What can hang from each mark:
Q178: Q74 Q560 Q798
Q560: Q178
Q788: Q178 Q710
Q74: Q710
Q710: Q74 Q560 Q788 Q798
Q798: Q178 Q710

In the rows, 128 means zero.
Known rows, with every way that one mark hangs from another:
[Q798 Q178 [Q710 Q74]]: [164  88 126 120 103 180 142 101 166 155 119 151 144 191 167 159 166 149]
[Q710 Q560 Q788 Q798]: [156  83 162 167 143 141  54 142 205 156  85 112 157 146 146 156 144 109]
[Q710 Q74 Q788]: [158  84 130 149 108 134  85 133 150 176 117 133 129 186 140 147 157 122]
[Q798 [Q178 Q74] [Q710 Q560]]: [137 116 139 112 129 174 133 109 190 117  99 142 158 169 179 163 137 150]
[Q178 [Q798 [Q710 Q560]]]: [175  90 144 105 147 151 110 124 177 155  98 140 146 141 208 163 162 152]
[Q798 Q178]: [162 139 103 126  93 140 132 108 193 126  97 112 135 164 155 144 140 164]
[Q74 Q710]: [169 119 125 125  89 112 117  89 178 150 101  83 122 149 143 124 141 165]
[Q178 Q74 [Q798 Q710]]: [156 111 127  87 147 130 139 104 189 117 105 163 144 149 203 144 166 163]
[Q788 Q178 [Q710 Q560]]: [179 131 136 130  75 124 121 125 126 159 102  89 154 132 148 161 135 150]
[Q560 [Q178 Q74]]: [137 144 116 135 118 128 117 123 175  90  86 108 143 150 160 153 143 144]
[Q710 Q560]: [148 106 135 153 108 135  94 141 175 154  84 112 132 145 163 144 139 132]
[Q710 Q788]: [178 109 124 146 120 118  88 132 172 152 107 107 125 163 149 141 157 136]
[Q788 [Q178 [Q74 Q710] Q560]]: [137 157 125  96  75  84 117  83 155 128 114  77 120 130 129 135 143 145]
[Q710 Q74 [Q560 Q178]]: [128  93 142 156 107 168  84 147 143 153  90 115 151 163 158 176 138 118]
[Q798 [Q178 Q74 Q560] Q710]: [146 140 127  87 117 150 151  86 186 124 105 134 137 168 167 145 164 144]
[Q178 [Q74 Q710] Q560]: [127 150 131  95  92  96 124  78 178 141  96  93 118 148 137 113 142 144]
[Q74 [Q710 Q560 Q788 Q798]]: [158  88 166 144 128 134  60 104 202 161  92  79 155 145 135 147 130 130]
[Q798 [Q710 Q74 [Q560 Q178] Q788]]: [163  62 165 146 147 187  74 142 134 164 110 122 158 178 169 194 166 108]
[Q74 [Q710 Q560 Q788]]: [162 103 152 129 117 126  71 111 171 168 104  70 137 155 143 149 124 143]
[Q74 [Q710 Q560 Q788 [Q798 Q178]]]: [154 106 157 127 123 151  72  93 217 148  96  74 167 157 133 160 114 146]
[Q74 [Q710 [Q788 Q178] Q798]]: [179 105 143 133 105 106  73  91 186 142 116  69 146 135 119 150 144 145]

Rows:
[124 168 112  96  96 124 138  98 193 119  95 116 132 163 148 135 139 147]	[Q798 [Q178 Q74 Q560]]
[143 126 132 114 116 105 104  93 183 129 109  98 132 164 139 129 130 153]	[Q178 [Q74 [Q710 Q788]]]
[138 111 141 149 116 162  96 121 225 133  78 117 166 147 152 158 128 137]	[Q710 Q560 [Q798 Q178]]
[160 121 130 122  95 135 117  71 224 130  94  88 151 151 134 136 131 168]	[Q74 [Q710 [Q798 Q178]]]
[161  93 156 162 127 130  47 143 184 144 102  97 159 128 137 174 143 111]	[Q710 Q560 [Q788 Q178] Q798]
[122 131 138 143 126 144  96 141 172 106  78 105 153 144 166 165 127 132]	[Q710 [Q560 [Q178 Q74]]]
[167 121 134  92 170 145 108 117 175  95 106 124 160 153 195 180 160 152]	[Q560 [Q178 Q74 [Q798 [Q710 Q788]]]]
[158  96 160 134 164 167  85 136 160 122 100 114 161 162 177 184 155 121]	[Q798 [Q710 [Q560 [Q178 Q74]] Q788]]
[158 110 147 110 106 165 119 126 131 167  90 116 176 159 176 179 132 148]	[Q788 [Q710 Q74 [Q560 [Q178 Q798]]]]
[158 124 143  67 159 120 114 103 176 140 112 139 136 153 189 149 174 135]	[Q178 Q74 Q560 [Q798 [Q710 Q788]]]
[129  78 158 153 124 179  63 131 199 165 101 132 175 180 136 175 128 111]	[Q710 Q74 Q560 Q788 [Q798 Q178]]
[185 140 139 119  73 107 127  95 155 159  97  91 150 121 128 142 167 132]	[Q788 [Q178 Q560] [Q710 Q798]]
[167  61 159 144 123 163  75 139 124 180 131 130 146 168 157 186 168 110]	[Q798 [Q710 Q74 Q560 [Q788 Q178]]]
[141 148 114 100 137 125 119 120 184  85  89 117 152 139 185 163 139 161]	[Q560 [Q178 Q74 Q798]]
[157 142 128 117  96 140 155  86 206 122  84 128 175 159 144 134 133 162]	[Q788 [Q710 [Q798 [Q178 Q74]]]]
[129 120 150 120 124 117  85 105 180 137 103  95 143 159 144 141 116 143]	[Q178 [Q74 [Q710 Q560 Q788]]]
[135 132 137 128 121 128 108  90 202  89  83  90 159 140 143 147 133 151]	[Q560 [Q178 [Q74 [Q710 Q798]]]]
[153 150 124  83 123  88  90 118 158 130 123 104 132 136 156 160 150 136]	[Q710 [Q788 [Q178 Q74 Q560 Q798]]]
[184  84 151 105 163 151  89 130 172 160 107 131 150 151 201 172 161 144]	[Q178 [Q798 [Q710 Q560 Q788]]]
[164 115 145 120 158 147  60 150 169 132  92  87 161 145 181 192 132 136]	[Q710 [Q560 [Q178 Q798]] Q788]
[153 122 135 122 136 148  88 142 173 125  81  97 156 131 190 179 134 148]	[Q710 [Q560 [Q178 Q798]]]
[130 153 120  75 123  97 125 104 188 131  92 134 128 138 178 129 151 146]	[Q178 Q74 Q560 Q798]
[133 105 156 153 132 125  56 139 192 123 102 113 165 134 137 168 133 111]	[Q710 Q560 [Q788 [Q178 Q74]] Q798]
[154  58 155 147 117 175 105 131 147 183 106 153 140 171 175 159 168 119]	[Q798 [Q710 Q74 Q560]]
[167  99 141 101 117 172 113 101 154 178 126 130 138 195 153 167 176 122]	[Q798 [Q178 Q560] [Q710 Q74 Q788]]
[154  97 146 139  81 154 125 125 131 194  94 129 155 169 151 148 137 135]	[Q788 [Q710 Q74 Q560]]
[155 107 149 137  92 168 118 129 124 170  87 108 168 166 154 170 135 134]	[Q788 [Q710 Q74 [Q560 Q178]]]
[166 117 145 121  62 123 124  98 135 181 107 113 153 141 120 147 167 120]	[Q788 [Q178 Q560] [Q710 Q74 Q798]]
[136 139 137 116 131 131  96 101 223 121  95 115 155 162 133 145 143 123]	[Q710 Q788 [Q798 [Q178 Q74 Q560]]]
